Every row comes from one small tree of marks. Brackets hold a mark, then the marks that hang from it, in the order of their numbers. Every link used is in the known rows. Which tree was each row made from?
Known rows:
{q626 {q47 q712} {q778 q614}}: [ 16.2  27.0  17.4 -19.5  13.9  27.4 -38.9 -11.3  -8.4 -15.2 -17.8   7.7
 -16.8   5.0 -13.1  10.2]
{q614 {q47 {q712 q631 q778}} {q121 q626}}: [ 19.5  -9.7  26.9  20.0  -2.8 -29.4  -3.4 -14.1 -12.6 -23.4  -8.4   0.4
  21.3   8.3  12.7 -18.2]
{q778 q614}: [ 19.4  -3.2  60.3 -35.9 -10.5  25.1  -4.9 -18.2  14.3  -6.5   4.5  12.5
 -32.9  17.7 -27.0  -7.6]
{q286 q712}: [-30.1 -23.4  38.7  11.5 -42.1  41.5  -3.9  -2.5  11.5  -7.6 -23.6 -47.9
   8.7   3.7  -7.4  -0.5]
{q121 q626}: [ 35.5  -7.5  54.7   6.3 -18.7  12.8  -3.0  -3.5   3.7  -0.1 -22.1  -5.7
  21.1  14.5  -5.0 -16.6]
{q47 {q712 {q121 q626} q631 q778}}: [ 41.6  12.9  56.4  34.7 -13.3   4.1 -24.7  11.9 -10.1  -4.1 -31.9  19.5
  21.5 -16.7  -3.4  -4.1]
{q47 q614 {q712 q121 q631 q778}}: [-13.6  26.9  60.7  25.5   4.0   3.8 -35.0   0.7 -13.2   4.5 -22.2  26.0
  44.4 -14.3 -33.1  15.2]
{q626 {q47 {q712 q631}} {q778 {q614 q121}}}: [ 31.2  35.8  24.9 -14.5  20.5  11.3 -29.2 -11.5 -18.4 -33.5 -13.0  20.5
 -14.5  -1.0 -16.9   4.6]
{q614 {q47 {q712 q631}} q121}: [ 11.2   3.5  29.7  11.4 -10.1 -15.5  -2.7 -42.1 -11.6 -17.8  13.7   0.9
   3.9   6.9 -14.4  -7.7]
{q778 {q614 q47 q121}}: [  3.4 -38.1  31.1 -41.8  -2.4 -10.5   8.4 -27.6   0.4 -29.5  20.7   3.9
 -43.1  27.4  -8.3 -14.5]
{q778 {q614 {q47 {q712 q631}} q121}}: [ 20.0  19.0  50.8 -32.4   1.1 -15.2  -1.1 -35.1   2.0 -25.1  23.3  22.1
 -38.9  16.1 -24.0 -14.9]
{q121 {q626 q47 q778}}: [ 36.1 -21.4  18.6  10.7   7.9  19.0 -20.8   5.8 -12.0 -12.4 -37.9 -21.0
  22.1  12.7  13.8  -6.3]
{q614 q47 {q121 {q626 q778}}}: [  0.6 -63.4 -15.0   4.8  -7.6 -24.9  11.3 -10.4 -18.2 -24.8  -9.4 -28.9
  15.1  23.7  27.9 -13.8]
{q778 {q614 q47}}: [ 15.6 -22.3  46.1 -36.4   2.0  12.1  -5.1 -34.5  17.1  -5.6  18.0  -6.4
 -47.7  28.1 -12.3 -13.3]
{q626 {q778 q614}}: [  2.3 -20.9  12.0 -17.0  -9.4  31.3  -6.7  -5.3   5.9  -0.6 -14.5  -9.0
 -10.4  12.6  -4.8   6.4]
{q712 q121 q631}: [ 53.7 -29.4  64.2  22.7 -10.3  20.7  -9.3  -9.1  -9.8  -7.1  -9.0   1.8
  -8.6  -8.5 -19.4  -3.3]

Which tree is each row?
[ 33.4  18.1  55.6  -1.3  15.9  18.1 -35.2 -11.5 -12.1 -32.2 -13.4  23.8
  -3.2  -3.5 -19.2  -0.1] | {q626 {q47 {q712 q631 {q778 {q614 q121}}}}}
[-12.1  44.9  59.4   0.0  -8.7 -18.2 -25.3  -0.4 -16.6   2.7 -18.1  30.3
  36.4   0.8 -35.7   3.5] | {q47 q614 {q712 {q121 q626}}}
[ -8.4   9.6  33.2  -8.7 -22.3  10.0 -16.3  -2.2  -2.7 -13.9 -13.8  26.9
   7.4  -1.2 -14.2   4.7] | {q47 {q712 {q778 {q614 q121}}}}
[ -3.1 -12.2 -10.4   7.8 -13.6 -32.5   1.0 -14.7 -19.7 -19.9  -9.2 -10.7
  19.0  14.8  16.9 -10.3] | {q614 {q47 q712} {q121 {q626 q778}}}
[-18.8  14.9  44.2   7.4  18.4  23.1 -50.1 -12.4 -13.1  -7.5 -23.9   7.5
  40.9   2.9 -27.0  15.8] | {q626 {q47 q614 {q712 q778}}}
[-28.5  39.4  52.8  18.9   1.3  -4.6 -21.5  -8.9 -13.4  -9.9 -16.7  32.3
  65.5  -7.2 -37.7  11.8] | {q47 {q614 q121} {q712 q631 q778}}
[ 42.6 -52.8  59.8   3.2   5.2  19.3 -14.2  15.4  -2.4 -19.8 -16.9  13.1
 -25.8  -7.3   0.3  -3.7] | {q712 q121 q631 {q778 q614}}
[-16.7 -27.5  50.7   4.2 -19.3  27.7  -0.4  14.9  11.3 -32.3 -24.4 -26.0
  -2.9  -1.9   1.4  -7.3] | {q286 {q712 q631 {q778 {q614 q121}}}}
[-15.8  30.2  45.2  -7.2  12.1   1.9 -35.1 -21.8 -25.4 -24.4  -9.0  21.2
  32.4   6.1 -40.4   9.8] | {q626 {q47 {q614 q121} q712}}
[ 20.0   9.4  10.3  16.9  -3.2 -31.3   0.5 -19.9 -16.4 -19.5  -5.9  -5.0
  18.9   9.3   9.0 -14.5] | {q614 {q47 {q712 q631}} {q121 {q626 q778}}}
[ 30.2  23.2  56.2 -42.9  -0.1 -13.9  -5.9  -4.2  -9.7 -40.6  -2.4  37.4
 -25.8  15.7 -18.9 -18.4] | {q778 {q614 {q121 {q626 {q47 q712}}}}}
[  8.9 -79.0  29.0  13.8  11.7   1.4 -28.5  33.5 -25.7 -25.4 -44.2  -5.1
  25.4   3.5  19.8  -0.3] | {q712 {q121 {q626 {q47 q614}}} q778}
